What can hang from each mark:
sepob: popil tezap
metu: sepob
tezap: sepob sevul
popil: sepob susubi
susubi: daruf popil tezap
sevul: daruf
daruf: gefa sevul

Every row comes from one small tree of marks. The marks that hang from a mark follow it in brackets, in alphabetical order. Every link used is in the known rows. Which tree was each row made from?
Known rows:
metu(sepob(popil(susubi(daruf(sevul))) tezap)): [-3.75 -1.33 -4.17 -0.70 -2.71 -1.88 -1.77 -0.74  1.94  2.84  0.42 -1.63
 -0.51 -4.06  5.55  1.35  2.81 -0.78 -2.51  0.89]
susubi(daruf tezap(sepob sevul)): [ 2.00 -0.46  1.83  0.01 -3.01  1.18 -5.20 -4.59 -3.13  0.73 -1.65 -0.61
  0.72  1.16 -2.79  0.09  0.14  0.64  0.40 -0.58]
popil(sepob): [ 2.49 -1.07  0.84 -2.81 -1.19 -2.01 -2.57  1.34 -3.71 -0.44  0.26 -1.37
 -0.18  1.15 -1.19  3.34  0.41  2.62  0.69 -0.17]
sevul(daruf(gefa)): [ 2.37 -4.91  1.08 -5.32  0.88  1.11 -1.45 -1.37 -1.49  0.80 -1.13  5.14
  2.75  2.75 -0.08  2.18 -0.08  0.70  1.87  0.64]
tezap(sepob(popil(susubi(daruf(gefa)))) sevul): [ 1.93  2.33 -2.19 -3.06 -2.53  0.04  1.57 -3.05 -1.84  3.75 -1.34  0.06
  0.01  0.03 -0.34  2.07  0.31  0.08 -1.76 -0.30]
sevul(daruf): [ 0.62 -5.10  0.66 -4.41  1.04 -0.54 -3.02 -1.53 -1.57  0.12 -0.39  2.09
  2.34  2.46  0.24  2.32  1.17  2.15  1.50 -0.05]
metu(sepob(popil)): [-4.21 -1.41 -2.09 -2.08 -2.15 -3.36 -3.03  3.37  1.43  1.97  1.80 -1.54
 -1.60 -0.02  3.26  2.92  1.77  2.83 -1.03  0.55]
metu(sepob): [-2.32 -2.66  1.15 -2.44 -1.88 -3.30 -4.75  1.40  1.13  1.21  0.61 -1.12
 -0.63  1.22  2.24  2.25  0.21  2.85  0.16  1.19]
susubi(daruf(gefa) popil(sepob) tezap): [ 3.07 -0.78  1.23  1.04 -0.90  4.30 -2.06 -5.72 -3.13 -1.41 -0.30  2.60
  0.49  1.34 -0.01 -2.99  3.37 -3.00  2.20 -0.72]
susubi(daruf): [ 0.38 -4.80  0.70 -3.15 -1.36 -0.06 -4.00 -1.64 -1.78 -0.46  0.71  1.38
  1.60  2.04  0.68  1.10 -0.10  1.36  2.30 -0.03]
popil(sepob(tezap(sevul)) susubi): [ 3.16  2.50 -2.67 -2.59 -1.77 -2.56 -0.59 -2.84 -2.98  1.43 -1.23 -2.86
 -0.51 -2.52 -0.06  3.02  2.48  2.05 -2.07  0.31]
susubi(daruf(gefa sevul) tezap(sepob(popil))): [ 2.83 -2.85  0.79  0.00 -2.64  2.89 -2.03 -2.49 -2.21  1.51 -1.01  3.09
  1.09 -0.27 -0.74  0.40  0.01 -4.10 -0.07 -0.02]
sepob(popil(susubi(daruf(gefa) tezap(sevul)))): [ 0.40 -0.59 -3.40 -1.34 -1.07  1.50  0.60 -5.03  0.52  1.96 -0.64  1.73
  1.51 -0.20  0.71 -0.35  3.26 -1.19 -0.75  0.37]
popil(susubi(tezap)): [ 0.39 -1.67 -2.24 -1.94  0.17 -0.17 -2.53 -5.62  1.01 -1.40 -0.26 -0.55
  1.40  0.75 -0.27  0.65  2.51  0.46 -0.20  0.85]
sepob(popil(susubi(daruf(gefa) tezap))): [-0.95 -1.60 -4.55 -1.49 -0.77  1.78  0.75 -4.03  0.31  0.65  0.25  1.78
  0.90 -0.28  1.25 -0.14  3.12 -1.63 -0.14  0.82]
susubi(popil(sepob) tezap): [ 1.18  0.69  0.63  1.03 -0.13  1.00 -3.82 -4.01 -1.76 -2.14  0.57 -1.17
 -0.23  1.15  0.08 -1.30  5.01 -0.16  0.26 -1.12]
popil(susubi(daruf)): [ 0.65 -3.01 -1.72 -3.35 -0.53 -0.20 -1.08 -5.41 -0.88 -0.73  0.10  0.13
  1.97  1.19  1.19  0.75  0.65  0.69  1.49  0.28]
susubi(tezap): [ 0.16 -3.32  0.31 -1.29 -0.79 -0.22 -6.11 -2.01  0.13 -0.93  0.42  0.42
  1.30  1.52 -0.84  0.80  2.06  1.17  0.77  0.44]
popil(sepob susubi(daruf tezap)): [ 2.25 -0.16 -1.61 -0.09 -1.01  0.86 -0.49 -5.69 -3.74 -1.85 -0.81 -1.80
  0.27 -0.28 -1.94 -0.03  1.88 -0.30  1.04  0.10]
metu(sepob(popil(susubi) tezap(sevul))): [-4.05  1.89 -5.11 -1.68 -2.60 -4.03 -1.95  0.20  2.59  4.12  0.33 -2.94
 -1.73 -3.44  4.47  2.06  3.87  2.48 -4.02  0.86]
susubi(daruf(gefa sevul) popil(sepob)): [ 5.79 -2.68  3.92 -0.31 -0.97  2.98 -0.17 -4.71 -3.13 -0.24 -0.79  3.85
  2.21  1.37  2.27 -0.76  1.52 -3.83  2.18 -1.36]
susubi(daruf(gefa) popil tezap(sepob sevul)): [ 3.23  0.96  2.33  0.78 -1.62  4.04 -3.35 -7.82 -1.48  1.09 -1.69  2.57
  0.74  1.69 -0.76 -3.20  2.19 -2.76  0.57 -1.21]

Write each row's tree:
[ 0.43  1.82 -2.52 -3.35 -0.43 -1.54  0.82 -3.07 -1.72  3.67 -1.71 -1.61
  0.21  0.31 -0.65  2.99  1.85  1.93 -2.83 -0.82]  tezap(sepob(popil(susubi)) sevul(daruf))
[-0.17 -1.19 -3.49 -3.95 -1.02 -0.42 -1.17  1.18 -0.49  4.45 -0.61  3.05
  1.09 -2.16  2.28  2.52  3.41  1.03 -2.31  0.36]  sepob(popil tezap(sevul(daruf(gefa))))
[ 2.77  1.74 -2.50 -1.59 -2.23 -0.94 -0.36 -4.04 -3.89  1.06 -1.37 -1.99
 -0.14 -2.70  0.10  1.78  2.07  0.98 -1.03  0.12]  popil(sepob(tezap(sevul)) susubi(daruf))
[ 1.43 -3.30 -2.57 -1.02 -1.08  2.07  0.75 -4.94  0.65  0.79 -0.61  2.69
  2.56 -0.64  1.47 -0.16  2.68 -3.50 -0.26  0.35]  sepob(popil(susubi(daruf(gefa sevul) tezap)))
[-1.61 -0.26 -4.25 -2.90 -2.56 -2.67 -3.37  1.85  0.34  3.53  0.79 -0.45
 -0.09 -2.50  3.05  2.84  4.10  2.71 -3.23 -0.12]  sepob(popil tezap(sevul))
[ 1.33  0.71  1.58  0.17  0.17  2.13 -4.42 -7.34 -1.23  0.55 -1.66 -0.22
  0.85  2.05 -0.85 -1.61  4.41 -0.11 -1.08 -1.75]  susubi(popil tezap(sepob sevul(daruf)))
[ 1.21  0.97  1.71  1.52 -1.79  2.58 -4.95 -7.69 -1.78  0.01 -0.82 -0.61
  0.33  1.59 -0.61 -2.74  3.46 -0.93  0.08 -1.80]  susubi(daruf popil tezap(sepob sevul))
[ 0.28  0.73 -3.65 -3.33 -1.62  0.55  1.21 -2.10 -1.72  1.77 -0.29  0.10
 -0.83 -0.13 -0.10  2.13 -0.31 -0.78 -0.92  0.10]  tezap(sepob(popil(susubi(daruf(gefa)))))
[ 2.75  1.10 -0.35 -2.10 -2.44 -2.86 -3.33  1.20 -3.71  2.16 -0.79 -1.68
 -0.58 -1.90 -0.22  3.56  2.00  3.01 -1.47 -0.23]  popil(sepob(tezap(sevul)))
[ 0.35 -2.91 -2.16 -1.22 -0.41  1.43 -2.30 -6.99 -0.23 -1.47 -0.34  0.06
  1.95  0.82  0.06 -0.71  2.05 -0.77  1.16  0.68]  popil(susubi(daruf tezap))
[-3.03  0.25 -2.78  0.17 -2.42 -1.15 -1.61 -3.12  2.00  2.52 -0.03 -2.29
 -0.86 -1.05  2.69 -0.19  3.52  0.87 -1.60  0.59]  metu(sepob(popil(susubi(daruf tezap(sevul)))))
[ 0.29  0.97 -1.66 -0.83 -0.73 -0.69 -3.26 -1.66 -2.02 -0.74  0.81 -1.33
 -0.83 -0.99  2.02  0.49  4.36  0.75 -0.98 -0.96]  susubi(popil(sepob(tezap)))
[ 4.28 -3.62  2.57 -4.74  0.21  0.32 -1.52 -2.36 -1.34  2.69 -2.04  4.64
  3.32  2.84  0.11  2.28  0.54  1.58  0.83  0.05]  tezap(sevul(daruf(gefa)))
[ 5.33 -1.10 -1.19 -1.99 -1.96  1.04  1.05 -4.22 -3.61  0.85 -1.86  1.79
  1.29 -2.99  0.94  1.44  0.42 -2.87 -0.05  0.67]  popil(sepob(tezap) susubi(daruf(gefa sevul)))
[ 4.25 -0.01  0.16 -3.19 -1.23 -0.35 -1.39  0.18 -4.56  2.65 -2.11  1.84
  0.48 -1.22 -0.60  3.37  1.29  1.54 -0.68  0.21]  popil(sepob(tezap(sevul(daruf(gefa)))))
[ 2.60 -3.81  3.05  0.61 -2.38  1.84 -5.12 -4.29 -2.90 -0.29 -1.64  0.57
  1.58  0.66 -1.29 -0.03 -0.56 -2.55  0.80 -0.50]  susubi(daruf(sevul) tezap(sepob))
[-4.21  0.65 -3.15 -1.52 -3.40 -3.91 -4.26  3.28  2.11  4.34  0.99 -1.96
 -1.94 -2.92  4.09  2.75  3.31  3.31 -3.49  0.65]  metu(sepob(popil tezap(sevul)))
[-4.37 -0.45 -2.95 -1.98 -2.05 -2.92 -3.38  2.41  0.83  4.71  0.01 -0.81
 -1.11 -2.71  4.04  2.69  3.62  2.99 -2.86  0.65]  metu(sepob(popil tezap(sevul(daruf))))
[ 1.44 -1.03  1.15 -0.52 -0.78  1.26 -1.67 -3.76 -3.58 -1.54  0.62 -0.34
  0.09  1.54  1.04 -0.90  2.86  0.20  1.93 -1.91]  susubi(daruf popil(sepob))
[-4.03  0.81 -4.93 -2.04 -1.40 -2.88 -1.20 -0.83  1.52  4.50 -0.53 -1.83
 -0.92 -3.39  3.96  2.06  3.95  2.12 -3.62  0.82]  metu(sepob(popil(susubi) tezap(sevul(daruf))))
